Every row comes from one small tree of marks. Brackets hold a mark, then the marks that hang from it, in the order of their numbers. Every link used is in the known rows. Which tree was each row made from?
Known rows
(k109 (k363 k17) k414): [  4  22  14 -25  -7 -52  -1   3 -47  17  18  -9  12 -14   0  -4  -6  11
  35]
(k583 k17): [ 28   1   3  -3   3 -46   8  16 -35  13  -5  -5  -9  -2 -19   3  -4  -5
  -3]
(k957 k7 (k109 k414)): [-47   5  -8  23 -18 -38   1  -9  33 -10   4  -3  -6 -16  23  10  -3  -1
  17]
(k17 (k957 k7 k109)): [-31 -12 -37   3  -5 -30  13  -4   6 -40   1  -5  -6 -17  10   0  34   2
  13]
(k414 (k17 (k957 k7))): [  7 -11 -49  -5  -2 -55   1  11  -4 -41   9 -15  10 -30  -3 -11  35  11
 -24]
(k109 k363 k414 k957): [  1  19  12 -17   1 -52   8  -9 -35  15  13  -5   1 -35   5 -15  -2  15
  -8]
(k583 (k17 (k363 k109)) k381): [ 43   8  -5  11  25 -93  19 -43 -71  16 -24 -37  14   1 -17   3  -8 -28
  -5]
(k17 k957): [  2  -9 -27 -14   7  -6  17   8 -19 -23 -12  -6  12 -11   2 -12  19   5
   2]
(k363 k17 k109): [  5  12  -5  -3  14 -35 -11  -9 -37  11  33 -34  29  15 -12 -15   3   5
  90]
(k583 (k17 (k363 k109) (k957 k7))): [ 25  -6 -31   9  27 -91  16  -6 -41 -16  -6 -38  10 -18 -28  -2  36  10
  22]
(k957 k7 (k109 k363)): [-38   4  -5   7 -19 -46 -11 -25  10 -22  19  11 -29  -8   1  20  29  -6
  14]
(k583 (k17 (k957 (k109 k414)))): [  8   1 -19 -11  -8 -59  26  24 -36  -3 -30 -12  12 -10  -3  -6  -2  -7
   9]
(k17 k363 (k957 k7 (k109 k414))): [-25  -4 -40  10   0 -55  29  -6  20 -38 -18 -31  17 -32   9   2  39  17
   5]
(k17 (k363 k109) (k957 k7)): [ -2  -8 -42  14  28 -55  12 -27  -8 -37  -3 -41  24 -18 -11  -5  51  20
  33]
(k957 k7 k109): [-41  -3 -13  21 -13 -30  -3 -13  31 -21  17   2 -22  -6   9  15  18  -4
  14]
(k17 k363 (k957 k7 k109)): [-19 -10 -44   8   5 -48  26 -10  18 -48  -9 -27   4 -25  -1   5  55  14
   3]
(k414 (k17 k363 (k957 k109))): [  9  -2 -51 -13 -15 -54  23  12  14 -43 -24 -31  33 -20  -6  -9  39  11
 -23]
(k363 (k109 k414)): [-12  15   4  12   1 -19  -8 -21  -7  18 -14 -20  43  10   9 -11 -27  -1
  52]
(k414 (k17 (k363 k109) (k957 k7))): [ 13  -6 -55   4  11 -78   4 -10   0 -43   1 -44  35 -26 -14 -12  48  19
   1]

Which tree is each row?
[  9  12 -10  -6  25 -51  -1  -9 -46  14  50 -41  21  -3 -10 -30  12  16
  80]
(k363 k17 (k109 k957))
[  7   6 -27  13  11 -92  13   1  11 -11  26 -40  10 -60   5 -18  19  31
 -37]
(k109 (k414 (k17 k363)) (k957 k7))
[  9  13 -16 -28 -19 -62   4   3 -32 -13 -17  -8  30 -28   2 -11   4   9
 -16]
(k109 k363 (k414 (k17 k957)))
[ 10   8 -11  11  24 -40  10 -25  -2  -1   4 -41  25  -8 -13 -12  23  16
  24]
(k17 (k363 (k109 k957)))
[ -7  12 -19  18  11 -74  -8 -18  -6   2  23 -35  30 -26   6 -24  -1  14
  28]
(k363 (k109 (k414 k17) (k957 k7)))
[ -6  16 -10   9  26 -78  -4 -11 -38  15  58 -46  22 -21   3 -27   2  23
  83]
(k363 k17 (k109 k414 (k957 k7)))
[ -2  17   1 -12  14 -95   2  -7 -49  10  62 -20 -17 -49   0 -14  19  28
  23]
(k109 (k363 k17) k414 (k957 k7))
[  48    8   -6    9   32 -104   24  -43  -77   17  -11  -43   10   -9
  -17   -6   -1  -22  -10]
(k583 (k17 (k363 (k109 k957))) k381)
[  9  -2 -34  -1  21 -32  19 -17 -14 -25 -25 -41  43  -5 -12 -11  36  14
  32]
(k17 (k363 k109) k957)
[  6   7  -5 -15  20 -82  -4 -12 -52  -5  78 -13 -38 -39 -15  -9  47  23
  21]
(k109 (k363 k17) (k957 k7))
[ 13   5  -9 -36   3 -44   3   2 -60 -11  24  -8  -1 -11 -15  -6  33  10
  33]
(k109 (k363 (k17 k957)))
[-34  12 -12   5 -32 -76  -9 -14  16 -20  10   0  -4 -24  11  13  13  -1
   1]
(k957 k7 (k109 k363 (k414 k17)))
[  0  -7 -56  -1  -9 -72  16   4  21 -51  -6 -31  18 -30  -6  -4  52  14
 -23]
(k414 (k17 k363 (k957 k7 k109)))
[ -2   1 -33  -1  -8 -56   8  13  -2 -18  -7 -18  27 -35  13 -14   2  14
 -16]
(k109 (k414 (k17 (k957 k7))))
[ 18  12 -20  -3   4 -70  21  11   4   1   3 -41  29 -45   5 -25   4  26
 -37]
(k109 (k414 (k17 k363)) k957)
[  2  16 -14   5   5 -58  -3 -13 -14  10   6 -35  45 -15   6 -30 -13  10
  27]
(k363 (k109 (k414 k17) k957))
[ 33  -1 -27  -5  11 -92  43 -23 -66 -12 -38 -31   7 -12  -7   1  11 -28
 -26]
(k583 (k17 k363 (k957 k109)) k381)
[   1   14  -12   -8   -2 -100   -5  -10  -23   -6   37  -14   -7  -55
    1  -14   19   22  -28]
(k109 k363 (k414 k17) (k957 k7))
[ 40  -5 -20 -10  18 -77  29 -18 -91   0 -24 -15  -2 -12  -5  -7  -4 -31
 -27]
(k583 (k17 k957) k381)
[  1   9 -21 -18 -14 -76  -2  -1 -27 -19  -2  -8  18 -37   3  -6  14  12
 -15]
(k109 k363 (k414 (k17 (k957 k7))))
[ -9  16   0   9  14 -36   1 -20 -17  19   7 -28  35  -9   9 -26 -18   9
  44]
(k363 (k109 k414 k957))
